Known rows, with every step that occurs:
nonofi, dume: [  5  -2  13 -11  -3   6   7   3 -13  12  -6   8  -3  -1  -2  35  45 -27
  -8   3 -22  -7 -15  -1  13  -1  10  11 -32  26  -8 -15 -12   5  27  24
 -12   0  53 -27 -14 -22   7  10 -14 -19  20  22 -13]
tivu, ralu: [ 19  -7  10 -13  -7   6   8  -8 -14   4   3   3  -4  -3  -9  32  11   6
   3  -8 -19  -1 -23   7   1   1  13   6 -18  -9  -5  -1 -15   8  25  26
  -9 -31   8 -10 -11 -13  -4   9  -3 -25  17  19 -14]
zamar, ralu, bimuf, dume, tivu: [ -4  -7  12 -10   4  -6   8  -7 -12  23  38  10 -13  10  26  30 -14  15
   4  13 -23   5 -23  -7  -5   4  26  25 -31  10 -19  -8 -12  -1  30  34
 -12 -15  42 -27 -15  -7  12   4   1 -31  12  55  -7]
bimuf, dume, nonofi: [  3  -5  26 -17  10 -13  -5 -19  -4   3   0   7 -12  11   2 -17   8 -14
  -3   4 -19  -6 -26  -8  -5  11  18   8 -32   8   8 -10 -17   9  27  24
  -8  10  46 -26 -22  10   5  -3  -9 -14  15  31 -10]
zamar, ralu, nonofi, dume, tivu, zegut: [ -5   4  -5  -5   1 -23  18 -10 -12   9  37   9 -10   9  14  61  20   3
  23  -9 -22  -5 -14  -4   5  -5  31  28 -27  29 -30 -23 -13  -9  21  27
   1  11  60 -17 -20   5  17   8  -7 -30  30  41 -13]
lukel, ralu, nonofi, dume: [-18   3 -24 -12  -7 -11   3  -7 -11   9   2   5  -3   7  -2  25  64 -22
   6 -12 -21 -13 -14  -5   8   1  -3   0 -45  17 -31 -21  -9  -4  22  21
  -2  -3  39 -25 -25   1   6  16 -32 -31  47  13  -5]
tivu, ralu, nonofi: [ 11  -2   8  -9 -16  -4  11 -11 -14   7   5   0  -4  -2  -4  33  21  16
   7 -14 -18  -7 -28   9   0  -5   1   3 -18   1 -19  -1 -16   3  16  23
 -12 -34   5 -13 -15   7  -2  12 -12 -26  32  22 -12]
tivu, zegut, zamar, ralu, bimuf, dume: [ -3  -7  12 -13  -4  -3   8 -18 -15  47  46  11 -26  -2  21  33 -29  43
 -18  -1 -24  11  -6  -6  -6 -12  18  11 -27  35 -15 -11 -11 -18  17  17
   0 -37  73 -12 -15 -12  11  -2  -9 -18  22  55 -14]
nonofi, dume, tivu: [  5 -11   6  -6   6   1   8   9 -10  -3   2   6  -3   8  -1  54  46 -47
  10   6 -19  -7 -16  -3  13  -2  29  22 -45  16  -9 -16 -13   1  26  33
 -16  13  33 -20 -11 -22  10  13  -9 -26  20  29 -15]
bimuf, dume: [  3  -5  21 -17   4   1  -3 -16 -11  19  -5  10 -19   0   3   3   6  -9
 -19   6 -20  -3 -19  -5   3   3  13  10 -32  22  10  -3 -13  10  22  23
  -4  -4  23 -29 -15  -5   4   1 -10 -22  16  32 -11]
zegut, lukel, dume: [ 16  -4   1 -11  -8  -5   3 -11 -16  10  -8  14   7   0  -1   1  14  -5
  -4  -5 -11 -10 -29  -1  -3  27  29 -15  -2 -18 -17 -10 -14   9  19  36
 -22   2  70 -18 -14 -21   7   1 -15 -21 -10   5 -14]
bugig, lukel, zegut, nonofi, dume: [ -6  -8  64 -29 -18  10  -4  14 -19 -13 -17  10  11  -7  -2   3  29 -22
 -25  11 -27 -16  -2   1  -6  22  17   5 -31  28 -16 -11 -19  17  42  38
 -35   9  68 -29  -8 -25   7  -5 -15 -15   2  21 -18]
tivu, ralu, bimuf, zegut, lukel: [  2  -7  13 -15  -3  -6   9  -8 -23  15  15   2   1   2 -13  28 -16  30
 -12   4 -22  -6 -43  12  -5   3   6  -7  -8 -13 -26  -9 -18   9  28  32
 -18 -29   9   0  -3 -19  -7  13  -7 -23   8  39 -14]
zegut, bimuf, ralu, lukel: [ 14   0  25 -20 -26  -8 -11  -4  -7   5   5   4  23  -5   6  50   4  11
 -25  -3 -14 -10  -7  -1 -19  20  -2   5 -34  16 -63  -6 -13  -4  27  40
 -14  17 -11 -16 -10 -15  -1  -6  -8 -32  -4  42 -16]
nonofi, dume, tivu, zegut, zamar: [  4 -15  -2  -4   5  -1  11   3 -11   8  18   6 -14   4  -3  67  29 -29
   4  -3 -18  -2  -3  -4  12 -14  33  19 -48  31  -8 -19 -13 -18  18  28
  -7   0  49  -6 -11 -26  10   9 -13 -23  25  36 -21]
bimuf, ralu, nonofi, dume, tivu: [ 13 -10 -18  -5 -10 -12  -4  -3  -6  -4  13   0  14   9   1  56  32 -20
  10  -3  -6 -14  -7  -7  -3  -7  14   5 -51  17 -48 -16 -15  -1  24  37
  -8  20  29 -23 -24  -4   8   8 -23 -37  26  29  -9]
zegut, nonofi, dume, bimuf, ralu, lukel: [-11   1  18 -21 -21  -5 -10   1  -8   8 -20   9  13   3  17  49  45 -12
 -18   9 -18 -23  -9  -1 -13  20   7   5 -38  23 -52 -16 -17   1  63  31
 -14  16  39 -30 -24 -38   4   0   0 -35  -7  53 -17]
lukel, ralu, nonofi: [-14   7 -21 -13 -10 -16   3 -18 -10   7  11   6   1   5   3   4  37   2
   4 -14 -17  -8 -15  -6  -2   3   1  -1 -39   0 -31 -15  -9  -9  13  21
   2 -14  18  -7 -23  12   5  13 -27 -30  42  13  -5]
bugig, lukel: [  5  -4  44 -19 -19  15   1   1 -15  -6  -1   8  -1  -7   2  -5   2   3
 -17  13 -15  -4 -10  -5  -6  14  10   7 -36  18 -10  -7 -13   4  17  32
 -26  -4  17 -21  -5  -5   8   2  -8 -19  14  31 -16]
tivu, ralu, lukel, zegut, bimuf: [ 15  -7  46 -28 -16  -6   6   1 -17  -1   2   2  11 -11  -9  41   6  14
 -19 -10 -27  -6 -21  17 -12  16   8  15 -21  22 -32   0 -18  11  34  34
 -19 -16  -8 -14   0 -19  -9  -4  -7 -38   3  29 -21]
bimuf, zegut: [  0   4  28 -14   5 -15   8 -21 -18   8  13   5   0  -2  -6  -2 -24  12
 -16   3 -26  -5 -20   0   1  -5  24   7 -33  16   2 -12 -13   4  24  18
 -10  -6  23   7  -6  -6   5   1  -6 -23  14  30 -19]
tivu, zegut: [  2   6   2 -11  -9 -14   6 -28 -10  13  16   9  -6  -1  -3  27  -5  17
 -12  -7 -13   0  -5   1  -5  -3  22  14 -18  16 -10 -12 -15  -9  14  18
  11   1  40  10 -11 -15   0   4  -4 -20  17  33 -15]
nonofi, dume, bimuf: [ -9  -3  26 -13   3   2   1  -4  -9  24 -17  10   4   2   2  28  48 -25
  -9  15 -18 -16 -23   3  12   1  19  13 -31  34 -21 -18 -13   2  39  22
 -16  13  37 -30 -17 -20   8  10   0 -19   5  36 -17]
bimuf, ralu: [ 23  -3  -7 -13 -14  -2  -7 -14  -8   2  14   4  16  -1   2  21  -8   6
 -10  -3  -7  -4   0  -6 -12   3  19  -2 -38  -1 -34  -7 -14   4  24  31
  -2   4  23  -9 -19 -17   2   0 -10 -30   8  20  -9]
lukel, zegut, bimuf: [  5  -3  54 -21  -7 -13  -3  -8 -12   9   4   8  28  -9 -11  13   8  -4
 -26  -5 -24 -12 -15   9  -3  14  23  10 -14  14 -29  -4 -16   5  21  34
 -22   9  27  -4  -4  -8   3  -5  -9 -11  -5   7 -18]
bugig, lukel, fumi: [  9   5  29 -22 -31  16  -1   0 -20  -8   1   6  -8  -5   2   4 -35  -3
 -11   8 -11 -12 -23  -2  -9   2  21   2 -28  24 -10  -9 -17   1  16  31
 -39   1   9 -15   0 -14   7   4  -9 -19  20  47 -10]
tivu, zegut, zamar, ralu: [ 10   2   7 -11  -5  -5  14 -17 -14  27  43  10 -14  -6  13  31 -20  35
  -5 -14 -24   8   0  -5  -3  -8  35  12 -25  18 -15 -13 -11 -19  12  16
   2 -34  64   8 -13 -11  14  -3  -4 -17  20  30 -19]
ralu, zamar: [ 25   4  24  -6 -15   6   6 -10  -5  32   3   9  -9  -8  -2  25  13  -7
   2   8 -19 -15 -12  -5  -4   6  14  -8 -37   5 -15  -7 -10  -3  17  27
 -17 -12  59  -5 -16  -1  18   3  -4  -2  14  16 -14]
tivu, zegut, nonofi, dume: [-18   6   6 -12 -15 -10   2 -15 -12  10  -2  12 -11   3   1  50  38 -10
 -12  -6 -24  -9  -4   0  -1   6  14  10 -14  12 -14 -20 -17  -8  36  24
   2   9  71  -6 -19 -35   4   4  -4 -13   9  38 -16]
lukel, dume: [ 14  -9  11  -9 -15  -6   5 -19 -12  16   2  11   4   0   6   0   0  -6
  -3  -6 -15  -3  -9  -2  -3  13  25  -1 -24   6  -3  -4 -11   1  23  26
 -23 -15  77 -18 -14 -20   9  -5 -15 -25   5  15 -13]
bimuf, zegut, nonofi, dume, tivu: [-14  -4  28 -11   6 -16   6  -2 -16  -5   1   7  -1  10  -3  37  23 -27
  -2   6 -32 -14 -19  -3   3   4  28  13 -43   6  -2 -20 -17   0  45  34
 -18  12  36   0 -11 -27  11   5  -3 -20   7  40 -22]
tivu, zegut, bimuf: [ -9   4  27 -10 -14 -18   0 -24  -8  15  11  10   4  -2  -7  44   6   8
 -18  -9 -17  -7 -10   4  -7   7  12  13 -10  10 -29 -13 -14 -16  11  28
  -2  18  16   5 -10 -10   2   0   2  -8   1  39 -19]
zegut, zamar, ralu, bimuf, dume: [  5  -8  23 -13  -4  12   9  -1 -16  46  37  10 -17  -5  29  18 -17  34
 -16   4 -31   7 -18  -8   0  -7  14   8 -36  24 -22  -4  -9 -10  21  22
 -20 -58  64 -25 -15  -4  16   0 -12 -18  21  40 -12]
bimuf, ralu, zamar: [ 37  -4   1  -8 -19   3  -7 -15  -1  22  13   5   7  -5  -4  33  -3  -3
  -1   3  -9 -15   3  -9 -14   7  15 -17 -47  -1 -39 -10 -12   2  25  33
 -11   8  52  -9 -23 -10  14  -3  -9 -17   5  16 -10]
dume, zamar, ralu, lukel, zegut: [ 21  15  69 -37  -4  -2  16  -1 -19  23  40   6  -3 -14  14   1 -29  23
 -24  -3 -28   1  -1   0 -12   8  36  21 -21  43 -29 -11 -14  -1  30  23
 -12 -44  48  -9  -2  -4  10 -11 -19 -30  13  18 -19]
dume, tivu, ralu, lukel, fumi: [ 22  -5  -5 -17 -15   0  13   3 -17 -15  13  -1 -14   5   0  66 -22  -8
  18  -8 -14  -3 -32   7 -11  -2  31  22 -36  10 -14  -4 -18  -3  27  35
 -18 -15 -34   1   2 -26  -5  10  -2 -51  24  56 -13]
lukel, zegut, zamar, ralu, nonofi: [ 17  -1  34 -20  -3  -8  14  -4 -19  23  35   7  10 -13  16   1 -11  34
  -7 -15 -30  -1  -8   1  -2  -5  37   8 -28  28 -29  -4 -12  -4  17  21
 -21 -44  78  -1 -10  10  16  -5 -22 -21  26   2 -17]

Rows:
[  9   0  33 -15   9  -6  16 -12 -21  26  41   7  -8  -7   9   4 -34  34
 -11  -4 -35   3 -16  -6   3 -10  36   5 -43  20  -6 -12  -9  -7  22  17
 -18 -41  49   9  -7  -3  18  -6  -7 -21  16  28 -23] -> bimuf, zegut, zamar, ralu
[ -6 -13   6  -7  -1 -21   8 -12 -20  15  23   7  10  10   2  12 -24  10
  -7   9 -14  -9 -36   1  -9   9  29  -5 -23  -8 -25 -14 -15  -2  25  41
 -29  -1  52   2  -4 -23   5   5 -14 -27  -2  43 -15] -> ralu, bimuf, zegut, lukel, dume, tivu
[  3  -5  11 -21  -8  -3  -6  -3  -8  15 -11   6  12   1   9  44  33 -11
 -16  13 -10 -16 -10   1  -4   5  12  10 -49  48 -52 -18 -14   4  49  26
  -9  22  23 -38 -20 -29   2   2  -5 -42   2  51 -15] -> nonofi, dume, bimuf, ralu, lukel
[  9  -2  19 -10 -14  11  15   1 -17  39  44   8  -5  -7  30  23 -17  41
  -6   0 -28   9 -15  -6  -2  -7  18   9 -30  12 -34  -5  -7 -18  18  22
 -24 -66  70  -7 -10  -8  17   3  -9 -18  21  32 -13] -> zegut, zamar, ralu, bimuf
[  2 -15  17 -14  -7   9   2  -8 -15  24   8   4 -17   2  -1  34   1  14
 -14   6 -20   1 -30   7  -3  -5  -7   6 -21   8  -7   1 -16   8  31  28
 -14 -38  14 -33 -13 -14  -7  10  -8 -27  19  47  -7] -> tivu, ralu, bimuf, dume
[-10   4  21 -13 -16   4   1   5 -12   6 -17  11  -2   2   6  40  58 -26
  -8   1 -29 -15 -13  -2   4  14   8   7 -22  -1 -15 -13 -15   2  42  30
 -15  -6  65 -20 -20 -30   8   7  -7 -14   8  25 -14] -> zegut, nonofi, dume
[-26   6  47 -18   0 -20  -1 -25 -13  16  -7  11   9   4   6  -1  -2  12
 -18  12 -24 -21 -26   3  -8   9  30   5 -25   8 -17 -14 -18  -4  49  21
 -17   5  13   9 -14 -13   8   0  12 -16 -12  45 -23] -> dume, bimuf, zegut, nonofi
[ 21   0  22 -11  -4  10  14   0 -16  27  35   9  -7  -9  22  22  -7  25
  -2  -7 -29   7  -9  -8   3  -2  31   9 -31   7 -19  -6  -8 -12  17  21
 -18 -50  57  -5 -13  -3  19  -1  -6 -18  19  18 -18] -> zegut, zamar, ralu
[ -4 -16  57 -24 -10   6  -3  20 -16 -23  -8   9  13   0  -2  18  30 -36
 -10  12 -24 -14  -2  -1  -6  22  30  14 -42  23 -15 -11 -20  12  42  47
 -36  19  50 -25  -6 -27  10  -3 -10 -19   1  28 -20] -> bugig, lukel, zegut, nonofi, dume, tivu
[  9 -13  62 -26 -17  15   7  12 -23  15  34   8  11 -14  18 -12 -32  34
 -26  10 -24   3  -2  -2 -13   5  23   7 -39  38 -33  -4 -13  -1  21  32
 -43 -41  71 -19  -1  -9  14  -8 -17 -18  13  27 -17] -> bugig, lukel, zegut, zamar, ralu, bimuf
[  7   2  50 -19  -2  15   8   4 -13  26   6   4 -11  -5  -6  32  38 -33
 -21   4 -22 -10  -8  -2  12  -8  12   9 -27  34 -11 -20 -12  -4  23  24
 -19 -24  53 -25 -11 -16   9   6 -25  -9  22  16 -18] -> nonofi, dume, zamar
[ -5   5  10  -8 -11  -6   8  -3 -14  14  -5   5  -1   0   4  32  51 -11
  -1  -3 -20 -14 -21   0   9  -9   0   8 -28  32 -24 -15 -11  -1  17  21
 -13  -6  51 -28 -17   5   8  13 -23 -21  39  24 -12] -> ralu, nonofi, dume
[ 12   6  52 -20   3  14  13   6 -15  28  26   7 -15  -5   6  31  25 -19
  -9   2 -28  -5  -8  -5  12  -2  22  15 -22  30 -19 -23 -11  -2  28  26
 -18 -28  71 -31 -15 -10  17   3 -17 -12  17  19 -16] -> nonofi, dume, zamar, ralu
[-30  -6  20 -19 -12   0  -6   0 -13   3 -13   8   1   3   1   4  54 -20
  -5  12 -14 -22 -14  -5   0  11  -4  -2 -55  36 -40 -24 -12  -1  29  29
 -25  16  16 -42 -22   5  10  10 -20 -28  27  37 -11] -> bugig, lukel, ralu, nonofi, dume, bimuf
[ 18 -13  -7  -6  -1 -10   5  -6 -14  -2   2  12   8   8  -2  17  14 -24
  10  -2  -8 -10 -29  -4  -3  28  44  -6 -14 -24 -15 -11 -15   4  17  45
 -24  11  49 -10 -11 -22  10   4 -11 -26 -10  10 -16] -> zegut, lukel, dume, tivu
[ 12  19  54 -20 -10  -1  15 -12 -14  30  41   4 -11  -6  15   8  -2  20
  -4  -8 -22  -6 -12  -6  -4  -3  22  11 -13  19 -31 -15 -12 -13  11  21
 -16 -46  48 -10 -16  26  19   1 -20 -13  26  16 -15] -> dume, zamar, ralu, nonofi
[-11 -13  12  -7 -14   4   6  15 -12   0  -1   4  -2  11   5  77  53 -24
   8   4 -26 -10 -23   4  -2   7   5  15 -27 -15 -26 -10 -18  -3  48  42
 -25 -18  40 -22 -17 -38   2  16  -3 -21  10  43 -12] -> zegut, nonofi, dume, tivu, ralu, bimuf
[  1  -3  22 -19 -18 -11   5 -18 -12  22 -10  12   5  -3  22   1   1  10
 -17   5 -13  -9 -14   4 -15  19  23  10 -34  38 -24  -6 -12  -2  40  21
 -19  -8  40 -26 -10 -21   3  -8  -6 -44  -3  48 -20] -> ralu, lukel, dume, bimuf
[ 14 -11  74 -22 -22  18   1  -3 -16  11   7   7  -7 -10   2 -19 -15 -14
 -24   9 -11  -6   2  -7  -9  15  19  -3 -33  30  -5 -10 -13  -3  18  36
 -45 -26  61 -31  -6  -8  13 -11 -26 -14   4  21 -20] -> bugig, lukel, dume, zamar
[ -2   4 -28 -17   1  -5  -1  -7 -15  -1  -1  11   3   4  -6   4  38  -6
  -1  -8 -14  -9 -28  -6   1  27  17 -13 -16 -32 -30 -18 -12   4  16  33
   1   5  17  -4 -18 -16   2  14 -18 -24  12   2  -8] -> zegut, lukel, ralu
[  0   9  41 -14 -11   2  10  -2 -14  28   7   2 -10  -3  -1  28  43 -19
 -12  -3 -20 -15 -13  -1   8 -12   1   5 -26  43 -26 -19 -13  -9  14  22
 -20 -27  52 -27 -16  12  10  10 -34 -12  40  18 -16] -> ralu, nonofi, dume, zamar
[ 11   0  21 -18  -6 -12   5 -24 -15  24  16  11  -9  -1 -10  11 -11   2
 -19 -11  -5  -7 -12  -1  -9  14  35 -12   5   3 -17 -21 -18  -9  11  30
  -8  -6  72  -1 -12 -21   5  -4 -20 -13  -4  16 -20] -> tivu, zegut, lukel, dume, zamar
[-12   8  36 -16  -6 -17   3 -18 -17   4   2   8   2   2   1   3  -5  11
 -18   0 -31 -12 -19  -1  -8   8  20   4 -26  -4  -3 -11 -16   0  38  24
 -14  -8  34  14 -11 -16   7  -1  -3 -16   4  32 -20] -> bimuf, zegut, nonofi
[ 13  -2  19 -19 -16 -18   7 -13  -9  -1   4   6   2   4  17 -12  -3   5
  -2  -8 -15  -3 -15  -2 -20  26  19   9 -35  21 -14 -11 -14  -2  34  24
 -21  -8  71 -21 -12 -10   5 -11 -16 -36  10  35 -15] -> ralu, lukel, dume, nonofi
[  5  14   4 -21  -2 -16   5 -14 -26   6   7   6  -1   2 -13   6 -44   7
 -12  -1 -18 -18 -50   4  -1   1  38 -11  -8  -2 -10 -18 -19   8  19  28
 -21  11   9  14  -2 -20   4   6  -8 -20   7  35 -15] -> bimuf, zegut, lukel, fumi
[  1   8  15 -11 -13  -3  14  -6 -15  29  38   9   2  -1  27  22 -14  39
  -3   5 -24   4 -20  -2  -8   4  18  19 -14   2 -36  -7 -10  -4  25  26
 -12 -34  61 -14 -12  -8  11   6  -2 -21  13  36  -7] -> zamar, ralu, bimuf
[-15  -1   9 -20 -19   1  -2  -4 -14  -8   4   6   0   0   2 -12  25   1
  -4   0 -14 -10 -10  -9  -9  14  -5  -4 -49  16 -29 -15 -10  -2  12  29
 -17  -3   9 -23 -16  14   8   8 -25 -27  36  23  -9] -> bugig, lukel, ralu, nonofi
[ 18  18  57 -29  -9   6  17  -2 -16  27  39   6 -14 -10  23  13 -18  25
 -18  -2 -25   2  -6  -6 -10   7  24  20 -23  32 -28 -14 -11  -9  25  23
 -12 -49  32 -14  -6   1  12  -5 -13 -29  16  32 -19] -> dume, zamar, ralu, lukel
[ 15 -15  61 -27 -13  18   2  10 -20   1   7   7   9 -17   0 -19 -16   7
 -31   6 -21  -2   1  -1  -6   6  26   0 -47  38 -11  -1 -14   3  16  31
 -37 -25  44 -13   0  -9  10  -8 -22 -16  16  12 -22] -> bugig, lukel, zegut, zamar
[  3   6  15 -17   9 -16   6 -14 -22   5   6   8   5  -2 -12  -7  -7  13
 -17   4 -21 -12 -37   1   2  12  28  -7 -14  -6 -10 -17 -15  10  20  29
 -10   8  21   8  -4 -11   4   5  -8 -19   2  23 -20] -> bimuf, zegut, lukel
[-12   2  24 -12  -8 -13   9 -18 -18  26  23   5   6   2   5   7 -28  33
 -26  11 -22  -3 -25   3  -8 -10   5   9 -28  21 -19  -8 -13  -5  25  21
 -17 -26  34   5  -3 -13   1   6 -10 -20  20  48 -12] -> ralu, bimuf, zegut
[ 25   2  -3 -22 -22  -5  -4  -8 -10   0  12   3  12  -4  12  28 -12  19
 -18  -2 -10  -3   1  -5 -20   9  11   6 -47  22 -45  -6 -13   3  30  29
   1  -3   9 -14 -12 -22  -2  -3 -14 -49  13  39 -12] -> bimuf, ralu, lukel
[ 14  13  90 -36  -8  -4  10   3 -17  26  37   6   4 -14  11  16 -17  18
 -30  -3 -30  -5  -5   2 -11  16  25  22 -15  37 -44 -12 -14  -6  28  33
 -23 -30  28 -14  -1   0  11 -13 -15 -19  -1  25 -23] -> dume, zamar, ralu, lukel, zegut, bimuf
[ 15  -3  17  -7 -22 -15 -11 -27   0  25  19   7   8  -3 -14  64  -1   4
 -14  -6 -10 -16   2  -3 -17   9   9  -9 -29   6 -52 -17 -15 -14  17  37
  -4  34  38   3 -20 -12   9  -8   0  -6  -9  37 -17] -> tivu, zegut, bimuf, ralu, zamar
[-14 -11 -10 -10   3 -13   0 -14 -12  19  19  11 -12  14   3  36  -4   7
 -13  12  -9  -3 -29  -2  -8   5  19  10 -19   6 -21 -11 -18  -5  16  38
  -1  11  28 -13 -11 -21  -1  12  -8 -24   8  59  -9] -> ralu, bimuf, dume, tivu, zegut, lukel
